What can hang from each mark:
q_409: q_127 q_691
q_920: q_691 q_975
q_537: q_127
q_777: q_691
q_264: q_777 q_865
q_865: q_264
q_691: q_409 q_537 q_777 q_920
q_127: q_409 q_537

Known rows, with every way that one mark hangs from another:
{q_865 q_264}: [ 11.1  -6.6  -1.5   2.9   4.2  -4.7   3.9   8.4   2.1   1.9   4.0  12.6
 -28.0   3.5  -4.5   0.1  -1.8  10.2   4.8  10.8  -9.1  26.3   6.9]
{q_920 {q_691 {q_409 {q_127 q_537}} q_777}}: [-10.0  -0.1  12.0  -6.3  -5.4   2.3  11.3  40.2   7.5  15.6 -21.7 -19.5
  44.9  -9.4  12.2  22.1   5.2  22.7   0.6  -0.2  15.7 -48.0   4.3]
{q_691 {q_409 q_127} q_537 q_920}: [-30.4  30.6  23.5   6.8   4.2  -5.7   5.8  22.1  -0.6   1.7   9.5 -20.7
  31.0 -20.0   7.1 -12.9   7.3 -16.9   8.4 -63.1  13.8 -58.9  25.1]
{q_537 {q_127 q_409}}: [ 24.8   3.9  11.3   1.4  -8.1  -9.9   1.2  43.8   6.1   9.0  -6.7 -22.8
  33.9  -1.0  14.2  10.3  -1.3 -12.3  12.2 -18.1   7.2 -44.9  -0.9]
{q_409 {q_691 q_537 q_777}}: [-19.0   3.0  -4.0  15.6  -1.4   1.0   7.8  36.8  -1.0   9.6  -9.4 -23.1
  26.5   0.4  -2.2   1.8   3.1  30.3   4.8 -35.3   7.4   1.3  25.0]
{q_409 q_127 {q_691 q_537 q_777}}: [-18.4  10.4   3.1  10.6  -0.8   3.2  11.2  76.3   5.3  14.7 -21.3 -31.4
  55.0  -8.2   4.8  17.1   8.0  33.5  10.4 -40.2  11.7 -22.8  23.7]
{q_537 {q_127 {q_409 {q_691 q_920}}}}: [ 10.7  10.4  14.6  11.6  -8.3  -6.8   0.7  46.6   7.2  14.1  -3.0 -28.7
  54.0  -5.0  10.7  -0.4  -4.3 -10.8  11.8 -43.9  10.8 -44.2  17.8]
{q_409 q_691}: [ -7.7   7.4  -0.5  16.3  -6.9   6.3   2.4  25.3   7.4   9.2  -8.8 -15.6
  26.4  -0.9  -4.3  -3.1  -0.6  14.0   4.6 -18.5   3.0   9.2   9.1]
{q_409 {q_127 q_537} {q_691 q_777 {q_920 q_975}}}: [-11.7  16.3   8.8  -4.6   4.4   7.5   0.6  63.7   4.3  13.3  -0.9 -20.0
  79.8 -12.1   3.5  11.5  -6.0  13.3   3.8 -42.3  12.5 -29.1  62.8]
{q_691 {q_537 q_127} {q_920 q_975}}: [-13.5  16.3  20.5   4.9  -3.9  -3.0  -5.1  14.0  -6.9 -16.3  24.1   4.6
  20.1  -7.6   6.3 -10.4 -15.2 -13.3  -5.9 -64.3   7.7 -33.6  37.1]
{q_127 {q_409 {q_691 q_537 q_777 {q_920 q_975}}}}: [-15.4  17.4   9.1   7.5   3.7  -5.6   1.5  22.7   3.1  17.4  14.5 -22.7
  51.3  -5.8   4.2   1.9  -1.0   0.0   4.6 -50.5   8.3 -22.2  52.0]
{q_537 {q_127 {q_409 {q_691 q_777 q_920}}}}: [ 12.7   2.4  11.4   6.8  -4.1 -10.3   1.8  46.6   3.9  17.8  -3.6 -29.8
  52.5  -4.3  11.9   1.6  -3.6  -3.8  11.5 -42.2  11.5 -42.6  27.3]
{q_264 {q_777 q_691} q_865}: [ 21.9 -11.1 -10.9   8.1   9.3  -6.5   5.8  26.5   2.8  -4.7 -15.8  36.9
 -24.6  16.2  -6.8  -1.2   9.6  32.4   8.3   1.5  -0.7  36.2 -27.0]
{q_127 {q_409 {q_691 q_777 {q_920 q_975}}}}: [ -5.3  10.5   8.3   3.0   6.6  -5.2  -1.3  12.4   5.9  22.6  12.4 -17.8
  48.3  -5.9   3.3   0.2  -1.2  -4.5   4.2 -34.2   4.6 -16.5  50.6]
{q_777 {q_691 q_409 {q_537 q_127} q_920}}: [ -6.3  14.3  14.9  10.3  11.3  -3.7   1.6  29.9  -2.7 -10.9  -0.5  -9.4
  43.0 -10.1   2.4 -13.2   9.9  -9.0  10.5 -63.9  15.4 -43.7   5.6]
{q_865 {q_264 {q_777 {q_691 q_409 q_537 q_920}}}}: [  1.2  -5.5  -1.4  15.4  11.8  -7.2   7.4  21.7   2.9  -5.4  -0.9  28.4
 -23.7   3.9 -12.2  -5.1   7.4  14.9  10.4 -15.1   1.3  12.5  10.6]
{q_264 {q_777 {q_691 q_537}} q_865}: [ 11.2  -5.4 -10.1  13.6   7.8  -7.7   8.9  35.6   0.1  -9.5 -14.5  32.4
 -21.0  16.4  -5.3   0.0  10.2  36.5   9.0 -14.1   2.2  28.9 -25.9]
{q_409 q_127}: [  1.3   7.5   7.2  -3.7   0.9   2.0   3.3  39.4   6.2   4.8 -12.1  -8.0
  25.9  -8.5   7.5  13.7   5.8   3.3   5.9  -5.6   2.9 -23.7  -2.4]
{q_537 {q_127 {q_409 {q_691 q_777}}}}: [ 20.9  -0.4   8.2   6.6  -7.8  -9.1   3.7  60.7   7.6  19.1 -13.5 -34.2
  50.6  -0.5  11.9  11.3  -0.2   3.5  14.1 -27.3   9.1 -37.8  12.4]
{q_920 q_975}: [ 5.5  6.9  8.1 -7.0  0.9  4.0 -7.4 -6.0  4.3 -5.1 12.6 11.2  1.1 -1.4
 -2.4  0.7 -7.8 -3.8 -7.8  0.1 -7.9  7.5 14.4]
{q_127 {q_409 {q_691 q_777 q_920}} q_537}: [ -5.9  14.9   0.4  -0.3   2.5  -4.2   3.8  46.0   3.1  23.3   2.8 -35.3
  79.6  -2.1   6.1  13.2  -1.6  -2.1  11.7 -35.8  19.3 -34.8  55.0]

Rows:
[ -4.8   8.2  20.3 -13.1  -5.0   6.1   4.0  34.3  10.9  10.8  -8.8  -7.8
  45.4 -11.1   9.6  22.1  -3.4  18.2  -7.7  -0.2   8.3 -40.8  19.8]  {q_920 {q_691 {q_409 {q_127 q_537}} q_777} q_975}
[-12.8  25.3  19.7   2.1  16.2   2.8  -1.2  29.6   3.0  -9.1   6.8  -0.2
  53.2 -16.4   0.2  -5.4  11.0  -7.9   6.3 -57.4   9.5 -38.4  18.7]  {q_777 {q_691 {q_409 q_127} q_537 {q_920 q_975}}}
[ 17.5 -18.3 -10.7  10.2   9.4  -3.8   5.5  26.6   5.9  -3.9 -10.2  34.8
 -27.2  10.6 -12.6   5.6   5.8  25.8   9.7  15.2  -4.5  32.3  -2.3]  {q_865 {q_264 {q_777 q_691}}}
[ 13.1  13.8  17.5   9.3  -8.3  -4.6  -2.9  43.6   9.4  11.3   2.9 -22.3
  54.5  -6.0   9.9  -0.1  -8.4 -14.0   8.6 -42.7   7.1 -40.6  25.8]  {q_537 {q_127 {q_409 {q_691 {q_920 q_975}}}}}
[-14.5   5.7  17.9   1.2   7.1 -17.4   5.4  19.1 -11.3   3.2   9.4 -23.8
  17.2 -12.1   9.0 -17.5   0.9  -8.4   6.6 -66.7  15.0 -59.5  37.4]  {q_691 q_409 {q_537 q_127} q_777 q_920}
[ -1.1  13.3  13.9   4.6  10.8  -0.6  -4.4  31.2  -1.8 -12.6  11.3   3.6
  55.3  -6.3   5.1   0.2   1.7  -9.6   5.3 -61.3  11.7 -34.6  20.4]  {q_777 {q_691 {q_537 {q_127 q_409}} {q_920 q_975}}}
[ 19.4   8.2  10.8  12.0 -12.8  -5.7   3.0  60.2  10.9  15.3 -13.3 -34.3
  52.5  -1.2  11.4  10.8  -0.7  -4.5  15.7 -29.7   8.7 -39.4   4.4]  {q_537 {q_127 {q_409 q_691}}}
[ 13.6   1.7   3.0   6.9  14.8  -9.8   6.8  33.1   5.3   1.3 -11.3  27.2
  -7.0   2.4  -2.9 -10.9  12.7  16.6  11.4 -23.1   3.7   4.2 -13.6]  {q_264 {q_777 {q_691 {q_409 q_127} q_920}} q_865}
[ -9.4  11.4  24.1  -4.4   7.8 -14.4  -1.0  14.6  -8.1  -1.5  19.5 -14.3
  19.1 -13.1   7.6 -15.7  -4.9  -9.9   0.1 -67.2   9.0 -52.4  50.9]  {q_691 q_409 {q_537 q_127} q_777 {q_920 q_975}}
[ 13.8  -8.2   0.5  14.9   7.8 -11.2   6.7  46.6   3.9  -2.5  -3.1  25.8
  -3.3   7.0  -3.6   5.3   3.3  14.0  14.8 -21.8   5.0  -1.9  11.8]  {q_865 {q_264 {q_777 {q_691 {q_537 {q_127 q_409}} q_920}}}}
[ -7.4 -10.3   9.6  -8.5  -3.2   6.8  -1.2  -8.0   3.1   2.4   2.6  17.8
  10.1  -1.7   4.3  14.5 -10.8  25.1 -19.0   9.1   0.6  -0.7  18.0]  {q_920 {q_691 q_777} q_975}
[-11.6  -2.8  14.4  -4.0  -2.6   0.7  10.5  24.4   8.2  17.1 -19.7 -14.4
  27.3 -11.3  11.2  15.2   6.3  22.5  -2.1   0.5  11.2 -40.8  -2.1]  {q_920 {q_691 {q_409 q_127} q_777}}
[ -3.7  18.0   9.5   6.0  11.4   2.2   6.5  53.5   6.8  -3.9 -17.0 -15.5
  49.0 -10.4   2.5   7.8  21.2   5.9  16.6 -34.6  11.5 -35.9 -11.9]  {q_777 {q_691 {q_409 q_127} q_537}}
[-19.8  24.0   9.1  17.0  -2.8  -3.4   4.2  24.4   5.3  15.8   8.4 -27.2
  53.1  -6.0   4.9  -0.8   0.8  -6.7  10.5 -51.9  11.9 -26.6  32.2]  {q_127 {q_409 {q_691 q_537 q_920}}}
[-13.0   9.9  11.8  -0.3   9.7   5.7  -0.4  41.1   5.2  15.3   1.5  -9.1
  54.5 -15.0   1.7   1.8  -3.3  13.5   0.1 -41.6   4.7 -17.3  51.8]  {q_409 q_127 {q_691 q_777 {q_920 q_975}}}
[-13.9  16.6  17.5   9.4  -3.8 -10.6   2.0  24.9  -6.0  -3.3  15.4 -14.6
  36.0  -6.9  13.1  -5.2  -5.7 -17.8   5.7 -66.5  16.3 -53.4  28.1]  {q_691 {q_537 {q_127 q_409}} q_920}
[-27.5  17.5  13.4   6.9   5.5   4.0   3.5  52.1   2.4   9.0   3.2 -16.1
  58.2 -14.8   3.4   4.4  -2.0  18.9   1.4 -61.0   9.8 -23.8  54.4]  {q_409 q_127 {q_691 q_537 q_777 {q_920 q_975}}}
[  3.7  -2.0   1.8  12.0  11.0  -5.2   3.3  18.9   5.1  -8.4   5.3  34.5
 -22.2   3.4 -13.3  -5.3   3.1  14.3   6.4 -15.1  -2.9  16.6  18.0]  {q_865 {q_264 {q_777 {q_691 q_409 q_537 {q_920 q_975}}}}}
[  3.5   0.2  -1.7  10.0  12.3  -6.4   2.9  17.9  -2.5 -13.9   4.2  44.7
 -18.4  11.6  -6.5 -10.1   2.4  24.5   2.1 -33.3   1.9  27.2  -0.1]  {q_264 {q_777 {q_691 q_537 {q_920 q_975}}} q_865}
[  2.7  22.4  -0.1   6.9  -8.8   1.9   4.8  61.4  11.3  20.0  -8.6 -42.4
  79.7   1.8   6.4  20.9   1.0  -1.4  17.0 -20.5  16.3 -30.8  26.5]  {q_127 {q_409 q_691} q_537}
[-10.9  -5.9  10.9   4.9 -12.9  -4.4  11.1  37.3   0.4   7.1 -12.7 -14.1
  34.8  -0.7  17.1  23.0  -3.0  26.9  -1.5 -22.0  17.4 -44.9   3.4]  {q_920 {q_691 {q_537 {q_127 q_409}} q_777}}
[-13.8  -2.3  16.1   7.1 -13.2  -4.1  12.1  34.0   1.2   6.1 -16.4 -19.4
  23.1  -5.8  13.3   9.6   0.6  24.1  -0.8 -24.9  16.1 -49.7  -3.4]  {q_920 {q_691 q_409 {q_537 q_127} q_777}}
[-14.8   1.2   4.6   4.6   7.6   2.1  -3.9   2.3  -1.0   9.9  13.2  -2.0
  27.0  -6.4  -5.1 -12.3  -8.3   9.8  -6.3 -34.6   1.4   7.9  54.2]  {q_409 {q_691 q_777 {q_920 q_975}}}
